Each row was made from one walk, in order. Every step used is in the known rows, and no mark comes twice. Write each row's walk.
(in the rows, 128 means zero)
Known rows:
lobun vabeb tola: [117  93 100 151 144 201 123 166 123 115  99 120 147 141 125 124  93 129
 130  91 124 138 144 124 125 166  67 140 111 122 139]
kono bepe guko: [113 138  85 162 148 158 136 110 139  99  55 119 144 145 123 127 120 122
 128 103 111 132 170 134 132 132 109 122 127 111 133]
guko bepe sela vabeb: [ 88  75 169 168 137 202 125 117 153  84  97 132 131 172 104 103 109 133
 100  86 121 152 151 108 180 146 104 132 129 111 127]
guko bepe zudor: [ 91 138 146 161 139 140 104 133 117 101  75 129 123 148 117 119 115 141
 137 115 101 134 120 131 158 120 133 120 138 125 132]
vabeb guko bepe tola: [106  91 115 180 124 167 100 130 133 114  61 138 122 135 106  95  95 137
 142 103 139 133 126 117 159 143 100 140 118 101 132]
zudor vabeb: [126  88 147 154 139 153 151 116 147 109 109 104 133 146 143 137 129 128
 127  97 134 125 153 130 131 129 132 127 129 112 113]
lobun bepe: [107 155 141 146 145 171 166 121 122 101 107 122 142 154 132 137 121 149
 126 105 118 133 170 135 112 135 133 121 139 109 110]
kono bepe: [114 130 116 148 133 155 159 106 135 110  78 123 138 149 136 139 121 122
 110 107 103 129 163 136 133 130 101 129 139 120 117]
sela bepe: [109  98 138 142 120 179 152 114 123 108  73 126 129 156 117 129 131 127
 110 112 110 127 146 131 142 155 115 120 142 130 119]
kono bepe zudor vabeb tola: [ 96 159 117 171 138 159 114 157 144 111  23 119 143 145 138 126 105 108
 157  87  86 130 149 143 141 144  45 123 115 105  94]
tola bepe: [129 112 121 151 128 158 132  86 115 113 122 132 134 149 105 132 125 143
 130 111 121 126 171 122 134 140 132 131 143 121 103]
guko bepe: [105  94 150 166 127 153 147 111 128 107  93 129 131 153 121 129 120 144
 108 111 117 133 130 122 152 124 138 126 139 118 126]
kono vabeb lobun bepe: [107  56 154 123 167 165 147 138 146 119  73 107 148 132 174 137 119 121
 120 111 128 126 165 146 100 157 101 131 140 102 125]
bepe tola: [110 127  86 167 113 169 117  98 127 125  92 124 126 144 104 107 135 103
 137 116 134 120 143 127 143 160  85 128 128 115 124]
vabeb tola: [104 128  99 170 109 189 106 135 128 131  99 123 139 149 121 110 134 113
 135 106 127 124 141 122 147 149  81 130 123 114 122]
lobun vabeb guko: [145  74 132 134 165 185 117 181 127  93 110 114 129 131 141 121  76 154
 133  88 144 137 155 120 113 133 120 142 113 123 163]
bepe zudor vabeb guko: [130 128 152 157 156 145  82 175 139  95  88 107 119 130 144 114 102 132
 169  89 134 127 144 130 135 110 129 124 116 108 137]
lobun vabeb: [134  86 128 131 157 180 143 143 124 103 115 111 133 144 134 135 103 138
 117  97 129 132 154 128 115 143 123 134 126 130 147]
guko bepe kono vabeb sela: [114  67 174 145 133 176 124 167 147 125  66 132 138 168 141 119  91 100
 116  96 128 126 130 124 170 144  80 143 136  75 145]
guko vabeb lobun bepe sela: [ 84  70 111 148 172 187 110 138 149  96  60 125 176 138 144 106 134 132
 125 108 133 153 182 124 127 192 126 128 126  88 121]
zudor vabeb tola bepe: [116  99 119 179 128 174 131 114 135 117  85 130 144 145 116 125 105 135
 145  86 122 127 164 122 136 160  83 134 122 102  76]
guko vabeb sela bepe: [121  56 137 138 133 190 124 153 124 105  55 132 147 152 108 109 104 127
  96 117 124 132 158 109 173 182  96 146 126 104 137]
zudor bepe guko vabeb sela: [108  67  94 163 155 162  90 154 137 105   4 122 163 129 117 107 117 123
 138 105 148 131 177 106 166 170 129 131 115  90 153]
kono vabeb guko bepe: [138  32 179 153 155 159 128 162 149 112  61 120 109 128 142 118  65 151
 107  89 134 137 132 121 147 118 106 157 125 101 160]
kono vabeb guko bepe tola: [130  43 144 166 144 170 109 147 148 122  32 126 106 125 120 100  66 129
 121  92 139 132 123 124 156 147  58 158 116  87 148]
zudor bepe sela: [ 88  92  98 166 128 175 106 100 143 115  37 125 136 143 118 125 152 116
 140  98 119 138 163 120 154 166 132 104 139 122 118]
tola bepe guko vabeb: [138 100  98 166 165 155 118 114 128  98  64 126 153 136  95 106  98 159
 132 100 145 142 186 115 136 155 135 141 118  93 143]
zudor bepe tola: [ 89 107  85 168 113 157 124  92 130 130  28 126 134 133 109 126 139 109
 149 109 130 117 147 130 143 178  93 110 135 115 107]
lobun vabeb guko bepe kono: [112  89 170 145 150 176 132 198 139  98  78 134 149 157 143 125  65 160
 145  72 137 145 135 125 127 131 127 134 118  96 162]

Write each row's walk:
[ 98 123 176 167 148 131 125 141 136  93  67 119 129 146 129 131 105 144
 139  97 102 131 123 134 153 118 130 117 132 111 113] : guko bepe zudor vabeb
[108  59 119 140 186 169 125 147 148 107  42 106 157 128 161 120 116 117
 136 106 138 133 169 144  97 152 109 124 129  96 139] : kono vabeb lobun bepe guko
[116 106 168 150 147 164 110 179 135  91  35 117 124 140 127 117  99 135
 159  88 112 132 142 132 139 134 111 117 122 120 121] : sela bepe zudor vabeb guko
[112  48  84 158 167 151  85 140 146 107  62 108 175 125 141 103 145 117
 136 122 164 131 158 126 138 161 140 133 113  98 160] : bepe guko vabeb lobun
[103 108 138 151 141 205 140 117 159  86  85 124 136 168 114 117 110 110
  99  83 104 148 186 121 161 146  67 133 131 111 119] : kono bepe sela vabeb
[129 103 101 166 156 160 110 138 140 102  67 108 150 136 116 105 115 140
 121 102 155 137 164 119 146 143 136 138 112  94 171] : bepe guko vabeb
[ 87  80 140 157 134 198 118 118 156  97  65 121 135 155 109 122 138 117
 123  81 129 139 177 113 164 163 105 114 133 120 122] : zudor bepe sela vabeb
[117 108  95 166 138 186 105  81 128 108  97 140 124 150  93 110 135 128
 137 100 115 142 174 113 152 164 121 124 140 118 106] : tola bepe sela
[110  93  80 185 134 207  87 122 137 118  55 148 151 143  83  89 108 136
 134  87 125 155 172 104 169 195  68 147 113  89 110] : guko vabeb tola bepe sela
[135  73 124 144 143 177 100 155 127 112 102 122 146 145 122 109 112 124
 107 117 143 126 161 106 165 159 114 152 120  95 152] : guko vabeb sela
[137  84  86 166 161 176  84 133 121  98  68 136 158 139  90  91  92 137
 133 107 146 137 188 101 160 164 123 151 116  86 147] : tola bepe guko vabeb sela
[115 109  76 187 144 184  87 160 141 116  43 123 158 137 111  90 112 130
 134  95 152 138 156 116 150 163  87 142  99  85 159] : bepe guko vabeb tola
[110 113 141 164 120 205 117 125 127 109 118 137 147 160  92 111 104 135
 127  86 127 129 175 113 153 161  55 141 122 109  99] : sela vabeb tola bepe
[ 98 160 103 172 101 185 112 130 125 134  92 148 156 169 104 118 123 113
 166  89 126 124 156 128 139 159  71 122 132  92  99] : vabeb tola bepe kono
[118 125 111 157 176 184 111 169 131  86  55 127 168 145 120 102  87 144
 128 102 142 142 186 112 141 156 119 139 112  74 149] : lobun bepe guko vabeb sela
[100  55 150 132 142 176 110 133 144 100 134 107 154 152 144 117 149 103
 116 118 150 118 156 126 137 148 112 129 131 124 127] : sela vabeb lobun
[ 97 106  88 171 138 146 113 114 134 109  21 116 147 131 122 125 139 126
 150 101 137 125 161 128 135 147 150 102 133 119 137] : zudor bepe guko
[122 134 144 155 151 138 114 118 122  97  85 122 127 143 113 134 110 139
 162  95 108 130 164 133 131 130 129 117 134 119  93] : tola bepe zudor vabeb
[101 137 130 178 114 176 133 135 145 128  81 138 162 165 119 127 112 118
 171  75 129 126 160 132 132 159  76 121 124  79  77] : zudor vabeb tola bepe kono
[133  98 173 143 136 191 112 167 148  94 134 112 123 150 124 107 103 136
 121  86 155 129 166 111 143 117 109 141 117 113 154] : sela vabeb guko
[100 143 134 143 128 167 108 137 112 102  49 125 124 154 107 122 131 124
 138 114  96 129 135 136 145 147 111 109 141 143 126] : sela bepe zudor
[108 105 105 162 136 179 131 121 128 100  42 126 140 151 101 114 128 125
 127 109 125 131 153 128 139 150 126 110 131 122 141] : sela bepe guko
[ 94 115 135 138 107 196 120 154 126 116  70 143 154 181 121 115 135  93
 140 110 118 117 145 123 162 168  93 116 141 104 121] : vabeb sela bepe kono
[136  79 144 135 133 182 108 143 135 130  90 136 138 162 122 123  98  96
 139  96 131 120 171 122 149 157  75 145 139  83 128] : tola bepe kono vabeb sela
[113  40 115 139 152 149 110 134 139 116  87 109 164 130 150 115 150 121
 119 127 154 127 150 126 135 166 132 139 125 104 144] : guko vabeb lobun
[ 89  29 160 143 140 145 131 151 161 130  58 121 158 154 167 131 120 102
 129 105 136 126 119 144 139 150 103 132 143  87 136] : guko bepe kono vabeb lobun
[130 104 159 137 131 160 141 150 156 136  81 112 131 156 146 136 122 100
 128  90 138 124 145 142 134 131  87 133 138  94 154] : bepe kono vabeb
[ 93 111 116 173 124 239  86 150 150 106 106 128 138 165 102  86 124  98
 125  80 132 143 161 109 175 166  47 134 111 110 124] : bepe sela vabeb tola
[123 117 136 150 152 156  72 135 119  95  94 131 136 146 111 117 106 121
 165 104 106 124 168 120 152 144 114 125 130 111  93] : tola bepe zudor vabeb sela
[102 170  99 172 125 173  68 131 103 118  76 141 139 143  94 106 114 126
 173 105 103 131 149 126 146 152  74 124 128 124 107] : vabeb tola bepe zudor
[ 91  89 121 176 135 183 116 104 139 101  84 138 133 157 109 109 127 135
 118 102 112 151 134 117 172 146 132 123 137 115 123] : guko bepe sela
[114 153 129 155 116 157 131 110 124 123 114 139 148 168 109 134 131 124
 154  97 130 124 165 130 129 139 126 117 145 101 112] : tola bepe kono
[145  54 137 133 146 184 101 148 137 123  99 112 117 141 138 118 109  93
 106 111 131 118 151 120 158 145  80 152 130 105 154] : kono vabeb sela
[116  68 120 159 145 190 120 145 143  88  40 123 150 156 120 107 108 110
 138  99 127 128 163 119 155 163 111 116 121 102 113] : zudor vabeb sela bepe guko
[106  84 158 140 129 147 148 145 159 143  16 113 136 149 149 153 123 103
 137  83 134 120 151 141 129 145  97 119 145  94 140] : zudor bepe kono vabeb
[121  57 179 171 147 147 138 152 152  94  79 117 130 139 146 124  89 162
 126  86 138 134 138 117 145 117 148 136 121  96 117] : zudor vabeb guko bepe
[ 92  90 157 173 117 181 136 173 158 144  37 133 138 162 142 121  90 110
 126  81 123 134 118 134 156 151  45 141 127  77 137] : guko bepe kono vabeb tola
